Each row comes from the steps of one walk. Every step used is in the known rows, and no mark comes twice. Write the walk behind each row, first mark first.
Known rows
A-G-B-F: -1.25 +1.87 -1.28 -2.19 -5.58 -6.44 +6.17 +1.46 -0.59 +0.95 -1.39 -0.84 -2.73 +3.45 +0.82 +1.35 -4.86 -5.45 +1.05 -1.85 -2.27 +0.37
X-G-B: -3.46 -0.29 -1.18 -0.10 -4.15 -0.01 -0.73 +0.11 -0.83 -0.18 +0.50 -0.14 -3.51 +1.70 +2.05 +2.42 -4.34 -3.88 +4.41 -0.31 -0.41 +1.34
L-B-G: -0.78 +0.44 -4.33 -0.32 -2.28 +6.83 -0.20 -3.48 -0.35 -1.79 -0.29 +0.35 -3.63 +0.82 -0.88 +2.43 -2.97 -2.02 +3.91 +0.45 +0.97 +1.04
D-P-E-L: -0.86 +6.07 -3.90 +4.65 -3.25 -1.98 +0.57 -4.62 -0.31 -2.08 +0.14 -2.60 +1.54 +2.87 +3.02 +2.64 -2.88 +2.60 +2.12 -5.40 -1.56 -0.36
G-B-F: -1.78 +1.27 -1.68 -1.55 -3.97 -5.25 +4.54 -1.37 -1.46 +0.01 -1.00 -0.83 -3.15 +4.17 +1.15 +1.34 -4.30 -4.33 +3.27 -3.54 -2.07 +1.94
P-E-L-B-G: -0.06 +0.51 -5.67 +3.12 -3.32 +7.74 -2.25 -6.30 +1.12 -1.88 +1.64 -0.97 -1.93 +1.47 +0.92 +2.88 -2.24 +1.15 +5.28 -3.19 +0.59 +1.32
L-B: -1.60 +1.66 -3.34 +1.37 -1.98 +5.84 -1.83 -2.83 +0.71 -1.33 -1.68 -0.67 -2.96 -1.21 -0.02 +1.96 -3.66 -2.95 +2.12 +0.68 -0.57 +1.07
L-D-P-E-B: -1.60 +3.14 -3.24 +4.45 -2.45 -0.31 -1.58 -3.00 -4.25 -1.18 +1.22 -4.42 +0.26 +1.86 +0.20 -1.35 -1.59 +0.34 -0.31 -0.99 -0.49 -0.62
D-P-L-B-G: -1.69 +3.90 -4.17 -3.28 -0.59 +3.77 +1.99 -2.64 -2.64 -0.72 -1.60 -1.08 -3.14 -0.24 +0.09 +0.55 -2.88 +2.66 +3.49 -1.86 +2.56 -1.24
E-B: -1.88 +1.92 -1.82 +2.83 -2.99 -1.06 -1.60 -2.56 -0.73 -1.15 -1.28 -1.35 -0.58 +0.02 -0.33 +2.27 -3.45 -5.35 +3.06 -0.07 -2.82 +2.35
L-D-P: -0.89 +4.10 -3.18 +2.76 -1.64 +1.27 +1.22 -0.81 -3.59 -1.15 -0.36 -2.90 -0.63 +2.35 +0.39 +0.85 -2.81 +0.22 -2.83 -1.17 -1.19 -0.41
L-B-G-A-X: -0.54 +0.80 -4.38 +0.08 -4.64 -1.70 -4.31 +0.31 -1.02 -1.89 -1.99 -1.29 -2.24 +2.59 -0.29 +1.89 -2.26 -2.25 +3.82 +2.83 +3.85 -0.59
A-G-B: -2.31 +2.66 -1.26 +0.48 -5.29 -4.67 +3.90 +1.83 +0.24 +0.26 -1.00 -1.32 -0.91 +0.70 +1.61 +2.54 -4.77 -7.05 +0.63 +0.30 -2.31 +1.38
A-X-G-B-F: -2.45 +0.78 -0.64 -1.15 -5.79 -7.37 -1.17 +1.14 -1.79 -0.06 -0.37 -0.48 -3.61 +5.18 +1.89 +1.93 -3.67 -2.00 +1.94 -2.11 +0.65 -1.02
E-P-L: -1.04 +6.83 -1.08 +2.53 -1.25 -3.19 +5.90 -1.74 +0.43 +0.82 -2.05 -2.38 -1.44 -0.36 +0.60 +3.54 -4.14 -2.21 +0.41 -0.51 -2.12 -0.84
B-G: -0.20 +3.64 -3.34 +0.98 -2.99 +1.97 +2.69 -2.28 -1.66 -2.15 -0.53 -0.04 -2.35 +2.26 +0.60 +3.53 -3.11 -3.06 +2.92 -0.96 -1.12 +0.33
E-L-D-P: -0.59 +2.90 -4.04 +4.94 -1.85 +1.89 -1.32 -2.45 -1.75 -0.92 +0.34 -2.88 +0.84 +3.85 +0.61 +2.79 -2.98 +1.71 -1.64 -3.86 -2.76 +2.07
X-G-B-F: -2.44 -0.85 -0.95 -2.98 -4.72 -1.92 +1.72 -0.23 -1.92 +0.74 +0.03 +0.39 -5.35 +4.13 +1.19 +1.40 -4.44 -2.51 +4.77 -2.47 -0.58 +0.44
A-G: -0.48 +5.12 -1.77 +1.83 -4.59 -0.41 +2.66 +1.03 -0.06 -0.60 -2.35 -0.94 -1.21 -0.67 +1.12 +3.20 -4.47 -5.18 -0.70 +0.82 -3.45 -0.68
B-F: +0.01 +3.75 -2.03 -0.22 -3.23 -1.09 +3.13 -2.02 -1.75 -0.89 -2.50 -0.48 -3.74 +2.60 +0.43 +2.16 -3.83 -2.80 +1.84 -2.69 -2.71 -0.20

Which walk is each row?
-1.56 +4.10 -1.21 +3.03 -4.50 -1.83 -4.75 +0.81 -0.89 -1.67 -1.28 -0.57 -2.01 +1.18 +2.20 +3.70 -3.19 -1.73 +0.52 +0.76 -0.10 -2.07 -> A-X-G
-0.82 +2.15 -6.04 +1.76 -2.81 +4.55 -0.66 -6.19 +0.08 -2.24 +1.69 -1.65 -0.63 +3.24 +1.05 +1.81 -1.89 +4.73 +4.55 -4.27 +2.13 -0.14 -> D-P-E-L-B-G
-3.59 +1.47 -0.90 +1.93 -5.20 -6.20 -3.23 +1.31 -0.68 -0.83 +0.21 -1.01 -1.85 +2.76 +2.79 +2.87 -3.81 -3.40 +1.96 -0.17 +0.87 -0.19 -> A-X-G-B
-0.50 +2.63 -6.12 +2.15 -5.13 -4.52 -4.74 -2.51 -0.54 -2.28 +0.10 -3.09 +0.73 +5.06 +1.28 +1.52 -1.36 +4.82 +4.81 -1.70 +5.04 -1.52 -> D-P-E-L-B-G-A-X
-0.32 +5.01 -1.62 +4.19 -0.44 +1.04 +4.07 -0.65 -1.52 +1.68 -0.83 -3.74 -1.99 -0.08 -0.54 +2.34 -3.41 -1.66 -2.73 +0.41 -1.95 -0.72 -> E-P-L-D
-0.79 +1.79 -3.55 -1.75 -1.82 +0.22 +3.23 -0.67 -0.33 +1.27 -1.79 -1.73 -3.62 +0.89 -2.06 +1.67 -3.30 -0.78 +6.07 +2.68 +3.14 -0.55 -> E-P-L-B-G-A
-0.93 -0.12 -3.31 -0.27 -4.33 -3.13 -1.42 -0.68 -2.43 -0.94 -0.94 -1.04 -1.92 +2.62 -1.45 +1.66 -2.79 -4.96 +7.99 +1.61 +0.13 +2.06 -> E-B-G-A
-1.58 +2.84 -4.40 -4.45 -1.88 +0.61 +0.32 -0.23 -3.48 -0.03 -2.80 -1.70 -3.46 +0.44 -0.41 -0.57 -2.89 +1.63 +6.90 -0.02 +3.99 -1.36 -> D-P-L-B-G-A
+0.12 +0.94 -4.51 +2.10 -3.62 +5.02 -2.10 -5.86 +1.05 -0.65 -0.35 -1.23 -3.20 +2.07 +0.75 +1.27 -3.03 +1.97 +4.04 -4.92 -0.85 +0.43 -> P-E-L-B-F
-0.90 +1.79 -4.68 +5.17 -2.91 +6.71 -3.94 -5.68 +2.00 -1.41 +0.19 -1.65 -1.31 -0.57 +1.69 +2.45 -3.04 +0.26 +3.72 -2.90 -0.63 +1.37 -> P-E-L-B
-1.69 +1.48 -1.99 -0.08 -4.57 +0.86 -3.26 +2.06 -1.76 -0.32 -1.98 -0.31 -4.23 +0.79 +0.88 +1.92 -3.96 -2.91 +6.55 +2.14 -0.23 -0.91 -> X-G-A
-1.89 +7.68 -1.95 -0.19 -0.92 -3.08 +3.23 -0.87 -3.02 -0.52 -3.24 -2.12 -1.07 -0.76 +2.23 +1.29 -3.81 +0.41 +1.37 -3.01 -1.30 -1.65 -> D-P-L
-0.02 -0.61 -6.12 +1.90 -4.45 +4.49 -3.71 -3.75 +0.52 -1.27 +0.40 -1.41 -2.45 +2.26 +0.39 +2.04 -2.27 +0.31 +8.69 -1.30 +2.46 +1.13 -> P-E-L-B-G-A
-0.66 +5.66 -3.69 +4.14 -2.40 +1.72 +0.81 -2.12 -4.14 -1.71 +0.45 -4.01 -0.67 +1.81 +1.81 -0.42 -1.92 +1.41 -1.71 -1.60 -0.35 -2.72 -> L-D-P-E
-0.58 +2.44 -4.77 +0.43 -3.09 +1.56 -0.08 -5.89 -0.11 -0.94 -0.04 -1.89 -1.68 +3.87 +0.70 +0.56 -2.78 +5.61 +3.30 -5.98 +0.66 -0.75 -> D-P-E-L-B-F
-0.55 +1.10 -4.67 +1.38 -4.07 -2.16 -1.67 -1.04 -5.73 -1.09 +1.26 -4.18 -0.79 +4.19 -0.95 -1.90 -0.79 +0.22 +4.87 +0.70 +2.64 -0.84 -> L-D-P-E-B-G-A
-0.86 +1.32 -1.60 +0.03 -3.37 -3.08 +0.84 -2.69 -1.56 -0.30 -1.72 -0.82 -2.70 +2.55 -1.19 +1.23 -3.53 -3.83 +3.29 -2.05 -3.14 +1.45 -> E-B-F
